Each row comes from the steps of one path. Every step used is in the known rows, and no mark comes twice. Write the path behind each row, first mark first.
Known rows:
E/G/T/R: -30 11 12 23 21 -15 20 22 -32 -11 19 -8 -9 -13 -11 -14 23 16 -3 16 9 -8 -10 -6 9 -1 11 -7 6 24 -13 -1 1 -4 -3 -42
M/T: -5 -7 1 10 -11 10 -8 -11 -13 0 30 7 -20 -25 18 -8 24 17 -18 -24 14 23 27 5 13 15 16 7 6 -5 1 16 -24 -23 20 10
C/T/Z/S/F: -70 -1 20 -4 -16 -31 16 12 -1 5 -8 -34 -51 -5 -18 -1 7 -13 33 1 13 8 -34 8 4 -32 22 -3 -42 -10 1 -14 -12 16 -29 -26
E/G/T/M: -13 -2 -20 26 4 3 25 -37 -14 24 3 -59 -13 -16 -1 -16 8 20 6 0 23 -28 -11 -8 -10 -8 11 17 -21 18 18 -11 -25 5 14 -24
R/T/F: -58 -24 37 -16 -30 -1 -18 16 36 15 -4 -18 -6 -10 19 3 0 -1 -10 12 29 1 -26 38 7 -7 7 -12 -23 37 -55 -9 -5 -6 -6 2
X/R/T/M: -28 7 23 16 -29 -7 -1 -23 11 44 -19 -67 7 -3 -17 -2 -17 -5 31 -2 7 -12 -37 -8 -1 -24 9 11 -36 -9 4 6 -22 -23 13 -25
P/L/G/E/F: 1 8 -11 20 41 8 6 -11 0 6 37 8 10 13 -11 4 12 -33 34 3 -6 4 14 -9 29 46 -15 10 -8 1 30 15 22 28 -10 2
Z/S/F/E: -34 -8 -11 11 -8 0 -16 3 18 -10 19 13 -46 22 -27 4 4 -10 10 3 5 -10 -27 -12 19 -9 43 -11 -38 4 -5 31 16 -5 28 -2
L/G: 4 -15 21 20 15 28 -6 -25 1 6 27 33 -9 -24 -17 -16 -10 8 -6 -4 9 0 -17 -4 9 30 1 -23 -18 -26 24 -2 7 7 -30 -32
P/L/G/T/F: -37 -32 3 -13 0 34 -7 -1 17 -3 26 1 -23 -33 17 -32 3 33 -27 5 51 -8 -11 37 10 14 9 -18 -36 26 -23 -13 -19 -1 -41 0
M/T/F/E: -23 -28 4 -2 -21 39 -28 7 15 -9 34 29 -35 -7 10 3 8 23 -34 0 28 -14 -7 3 16 8 45 -10 -25 31 -35 35 -2 -26 48 28
C/T/Z: -23 4 40 4 -32 -10 21 23 -39 29 -11 -38 -24 -27 23 19 -6 39 11 17 34 -4 -24 -13 -9 -21 -7 -12 -5 4 -17 -13 -17 21 -10 -8
S/R/T: -20 2 17 18 -26 -31 -7 37 14 18 -2 -34 11 24 -15 16 -17 -4 27 -13 25 25 -13 -2 22 4 -16 -15 -10 6 -38 0 9 -14 2 -23
M/T/Z: -26 -4 35 3 -31 14 15 1 -46 31 12 -2 -18 -44 25 26 19 38 14 0 15 14 8 -2 9 -18 5 -9 6 9 -20 7 -25 3 -2 -11
L/G/T/C: -26 -3 8 12 20 18 -6 -37 20 16 19 4 -19 -20 -20 -45 0 54 6 -8 43 1 10 7 5 10 1 -39 -45 2 -34 6 -9 4 -16 1
P/L/G/T/F/E: -18 -30 -9 7 -9 45 -23 4 18 -6 41 26 -36 -9 6 -13 -1 36 -25 12 45 -20 -16 5 20 18 32 -27 -38 30 -25 25 8 -9 11 13
Z/S/R: -17 -12 -19 -1 1 -8 16 32 -16 -8 5 -10 -2 19 -31 23 -25 -3 20 -19 9 8 -15 -9 -4 2 12 8 -54 -18 -10 -13 0 -28 7 -28
F/E/G: 22 5 3 29 23 11 4 8 3 7 46 16 9 12 -6 0 13 -17 -2 15 11 -31 0 -10 8 11 33 4 -9 14 3 9 47 2 44 -23
P/U/M/T: -13 -19 -24 -8 -19 3 -6 -16 13 -15 37 -4 -18 -47 15 -6 19 18 -20 -16 6 9 25 -3 10 14 12 5 11 10 18 10 -21 -50 33 -5
T/Z/S: -50 -21 4 1 -25 -3 24 -16 -43 36 -7 -2 -22 -32 20 43 -5 13 36 29 -3 3 -36 -1 -10 -33 12 -5 -53 -15 -13 -17 -2 5 -11 -46
S/F/E/G/T: -1 8 -35 32 17 -4 5 -8 2 -6 37 -11 -19 5 11 -35 33 14 0 2 38 -19 5 -10 25 5 14 -5 -1 27 3 12 11 15 12 -16
L/G/E/F: -3 6 -12 21 38 6 2 -21 0 3 28 10 10 16 -8 6 16 -34 31 0 -13 -3 7 -18 26 40 -16 14 -1 3 26 20 20 31 4 4
E/G/T: 7 7 -35 27 18 -6 14 -14 -10 3 29 -17 -1 -9 27 -32 30 16 -2 4 34 -13 13 -4 13 7 -3 2 3 20 5 -5 4 17 -2 -21
F/E: 8 -7 -11 15 -9 21 -18 1 6 -5 20 24 -19 15 -7 10 -3 13 -9 8 7 -16 -10 -24 13 6 26 -15 -11 13 -11 36 18 -8 43 13
E/G: 17 11 11 17 28 -4 18 8 0 11 33 -2 23 0 -3 -9 15 -26 4 8 5 -20 7 6 -1 8 15 12 0 6 10 -17 34 9 13 -31
X/R/T/F/E: -27 -14 17 -1 -29 23 -37 14 33 7 19 10 -11 11 3 1 -8 7 -8 12 27 -21 -31 -1 22 -8 34 -17 -37 24 -42 37 14 -26 39 13
Z/S: -36 -21 -20 4 -9 -7 10 -24 -18 14 -1 3 -19 -15 9 19 -6 -8 16 18 -5 6 -29 1 -9 -12 17 5 -55 -22 0 -14 3 -9 1 -32
S/R/T/F/E/G: -3 -6 19 18 9 9 -2 31 19 9 47 1 10 16 -9 4 6 -15 -2 11 29 -30 -11 6 13 12 35 -3 -25 31 -27 2 43 -8 43 -23
P/L/G/T: 4 -9 -27 29 13 19 1 -21 -9 5 37 3 -24 -28 12 -39 6 42 -5 -1 47 11 6 2 21 28 -10 -27 -15 -8 18 -3 -10 11 -51 -21
Z/S/R/T/C: -52 0 34 7 -8 -17 -7 7 31 33 0 -23 -3 11 -38 -3 -22 22 38 -9 33 19 -5 13 3 -5 5 -34 -65 1 -71 -1 8 -19 9 -11
E/F: 2 30 -5 -1 29 -4 13 1 2 -4 18 -19 9 21 -12 10 14 -25 -7 2 -24 4 20 -10 3 15 -3 24 2 9 6 19 11 27 7 7
C/T/F/E: -21 -23 9 -2 -21 24 -24 21 21 -11 17 2 -39 6 7 -3 -10 24 -35 12 41 -28 -28 -5 3 8 37 -11 -33 29 -32 22 4 -12 43 31
S/F: -34 13 13 -8 6 -23 -2 17 30 -19 -1 -18 -25 20 -35 -24 15 -27 15 -19 0 6 -3 16 14 -13 13 0 1 4 10 2 -6 12 -23 1
X/R: 16 30 8 -16 6 10 -17 2 8 3 6 -5 35 11 -12 -32 -9 -20 20 -12 -6 -17 -9 -11 8 -22 14 14 -29 -39 21 24 -2 -35 -2 -4
X/R/T: -15 20 26 10 -28 -21 -25 6 24 33 -2 -29 29 12 4 -12 -7 -20 34 -1 12 12 -23 -3 27 -17 -5 -8 -19 -20 -16 19 9 -23 -3 -20
U/M: 3 -9 -33 -22 0 -24 -7 -32 30 -12 -6 -27 -8 -37 -14 -12 1 -13 -2 13 -16 -25 1 -12 -1 -5 -14 -30 -18 5 18 -12 5 -33 27 -8
M/T/R: -39 3 37 13 3 -3 3 25 -34 -14 19 10 -21 -24 -18 2 19 16 -15 -3 -7 17 -2 -3 10 7 25 -2 7 7 -15 14 -18 -31 11 -19

Write each row's path:
-49 -8 7 18 -28 -6 -13 7 11 11 14 3 -46 15 -18 19 5 -2 26 11 11 -1 -37 -13 25 -21 35 -23 -37 10 -22 29 17 2 21 -17
R/T/Z/S/F/E
-44 -30 22 -24 -16 27 -13 5 14 -6 20 6 -21 -31 23 -10 16 15 -36 -10 28 1 7 39 2 5 28 5 -20 28 -34 1 -28 -25 9 22
M/T/F
-42 4 43 8 -9 -12 -15 -9 39 37 -3 -19 -1 1 -23 -13 -10 22 28 0 29 16 1 16 5 -6 -1 -37 -39 10 -63 4 8 -5 6 3
R/T/C
6 12 9 24 26 0 3 16 18 -2 47 7 -2 21 -23 -12 21 -29 6 5 8 -29 -3 -3 15 6 38 2 -8 17 7 10 45 8 33 -22
S/F/E/G
-45 -14 9 22 -30 -15 15 -8 0 39 -20 -69 -12 2 -27 24 -26 4 31 -5 14 1 -40 -8 -8 -13 8 8 -50 1 -11 -12 -21 -19 17 -37
Z/S/R/T/M
-43 -9 -15 15 -16 2 -8 -1 1 -1 19 5 -54 9 -13 6 12 11 17 8 16 -10 -27 -16 24 -19 36 -19 -36 13 -12 30 7 5 18 -9
G/T/Z/S/F/E
-1 3 24 14 10 15 -10 16 24 15 46 4 19 10 -1 -9 8 -23 1 17 23 -36 -16 4 14 1 39 1 -31 18 -18 12 45 -14 41 -23
X/R/T/F/E/G
-7 -7 20 21 7 11 -5 16 21 14 44 6 6 6 2 2 12 -17 -7 20 25 -31 -12 9 12 8 35 -3 -20 31 -24 3 46 -1 41 -22
R/T/F/E/G
-2 -11 -28 28 10 16 -2 -35 -10 2 25 7 -22 -27 17 -36 12 40 -10 -5 38 2 -3 -10 20 21 -13 -22 -8 -5 14 4 -15 15 -32 -21
L/G/T
-22 -25 -19 0 -15 32 -22 2 16 -11 22 16 -33 2 14 -7 5 32 -27 11 36 -27 -15 -3 17 1 31 -17 -26 41 -36 31 1 -9 34 23
G/T/F/E
-20 9 4 11 27 1 5 -22 19 17 21 -12 -5 -8 -13 -43 11 37 13 -2 41 -9 22 11 -1 1 8 -23 -36 18 -41 -1 3 4 5 1
E/G/T/C
-45 -20 -17 20 -20 2 25 -23 -46 36 13 -1 -31 -32 30 31 9 25 32 34 18 -8 -34 -11 3 -28 19 -9 -56 -1 -16 -8 6 9 4 -52
F/E/G/T/Z/S
-66 -31 29 -18 -31 -4 -9 31 26 12 -2 -24 -7 -1 4 14 -13 -2 0 3 35 4 -32 35 6 -7 12 -8 -50 28 -61 -16 -4 -22 -2 -12
Z/S/R/T/F
-16 1 -2 9 -5 5 -21 13 26 -18 19 12 -37 29 -31 -6 8 -6 3 -6 6 -13 -14 -14 23 -2 34 -14 -11 14 -5 36 15 -1 26 12
S/F/E
-37 -1 16 25 16 0 8 8 -31 -14 16 9 -24 -25 -19 -18 10 33 -8 10 12 1 -23 -12 14 12 6 -23 -4 8 -5 5 -12 -4 -26 -41
L/G/T/R
-37 -8 8 20 -32 -34 -3 25 7 25 -3 -33 2 18 -10 25 -19 -9 34 -5 23 28 -27 -2 17 -1 -7 -13 -37 -5 -38 -8 11 -19 4 -39
Z/S/R/T
-3 -13 -21 -6 -11 -5 -13 -33 10 -8 25 -12 -25 -50 8 -17 24 8 -20 -14 3 6 28 -4 13 11 5 -14 -6 -1 14 8 -20 -47 38 4
U/M/T
2 -6 16 16 13 13 0 21 14 3 45 -1 -5 4 2 -9 9 -7 -20 18 33 -39 -13 2 0 13 40 3 -24 25 -12 -1 38 -1 44 -9
C/T/F/E/G
12 -13 23 20 19 34 -1 -5 2 13 46 26 -9 -30 -24 -19 -17 12 0 1 22 13 -4 14 10 40 3 -30 -30 -31 28 -12 15 0 -56 -30
P/L/G
-27 -11 -1 -4 -11 -6 27 36 -35 6 1 -13 -5 6 -24 39 -25 10 33 -10 12 4 -20 -11 -3 -13 8 1 -54 -11 -22 -16 -3 -20 -1 -38
T/Z/S/R
-30 0 29 1 6 14 -10 -18 18 15 22 4 -17 -20 -19 -25 7 38 2 -22 27 17 31 16 0 6 20 -20 -35 2 -43 14 -16 -23 20 22
M/T/C
-35 -8 18 23 -31 -11 6 -25 7 43 -22 -64 -10 -8 -11 13 -14 6 21 4 10 -3 -33 -3 -5 -15 2 3 -21 10 -6 -6 -19 -7 15 -22
R/T/M
1 -10 13 16 14 24 -3 10 10 3 57 18 -1 -4 4 -6 21 -9 -20 10 23 -30 2 9 9 14 46 6 -19 29 -14 10 33 -10 47 -10
M/T/F/E/G
-50 -38 6 -37 -22 21 -12 2 33 -16 25 -5 -21 -46 21 -9 13 16 -37 -6 22 -10 4 34 0 5 24 5 -17 38 -23 -4 -26 -43 19 11
P/U/M/T/F
-64 -20 14 12 -42 -18 17 -14 -35 52 -10 -14 -21 -30 26 47 -4 8 44 34 5 15 -44 1 1 -34 5 -13 -53 -11 -29 -17 2 5 -9 -56
R/T/Z/S
-34 -8 12 -12 1 10 -10 -23 35 4 28 -4 -17 -34 -20 -25 5 39 0 -17 21 7 30 11 -3 6 18 -21 -32 12 -32 11 -14 -42 30 12
P/U/M/T/C
-27 8 10 17 -12 1 23 5 -33 24 19 -17 -20 -21 18 6 26 33 29 16 32 -15 -6 -10 18 -27 5 -18 1 31 -19 4 0 32 -10 -29
S/F/E/G/T/Z
-71 -7 7 -12 -14 -29 10 -9 6 3 2 -26 -49 -26 -19 -1 20 -17 32 -2 -3 7 -19 11 13 -33 22 -12 -42 -6 5 -9 -14 -5 -15 -32
U/M/T/Z/S/F
-15 4 15 24 14 0 14 11 -1 14 43 5 -10 8 -16 6 19 -22 21 17 10 -28 -15 -3 12 -8 42 -1 -27 12 0 3 42 12 29 -39
T/Z/S/F/E/G
-66 2 6 3 -2 -27 22 0 -4 9 7 -24 -38 -9 -13 -5 24 -16 40 4 10 1 -24 13 12 -32 23 0 -37 1 1 -14 -2 21 -30 -42
E/G/T/Z/S/F
12 3 -42 34 14 3 5 -14 -7 1 38 -4 -11 -1 23 -26 27 24 -6 8 37 -20 7 -15 20 10 10 -5 -2 24 -1 12 14 11 20 -15
F/E/G/T
-52 -25 -7 0 -32 -6 19 -33 -39 32 5 -7 -35 -58 23 34 9 16 25 24 -1 6 -22 -4 -4 -27 15 -13 -58 -15 -7 -14 -12 -18 8 -43
U/M/T/Z/S
-30 -24 12 3 -28 19 -28 29 29 0 19 8 -20 18 -6 15 -11 13 -12 6 33 -15 -27 1 22 3 31 -21 -32 36 -54 28 15 -21 42 11
S/R/T/F/E
-35 -20 -2 -14 5 14 2 2 16 -3 19 -13 -10 -20 30 -27 20 15 -24 9 43 -25 -5 33 3 -1 15 3 -21 44 -32 -15 -10 3 -6 -1
E/G/T/F
-29 -10 1 -1 -15 -13 28 42 -36 5 -2 -29 -14 6 -20 32 -29 17 26 -11 26 5 -27 -16 -7 -10 8 1 -57 -16 -18 -20 -8 -19 1 -33
C/T/Z/S/R
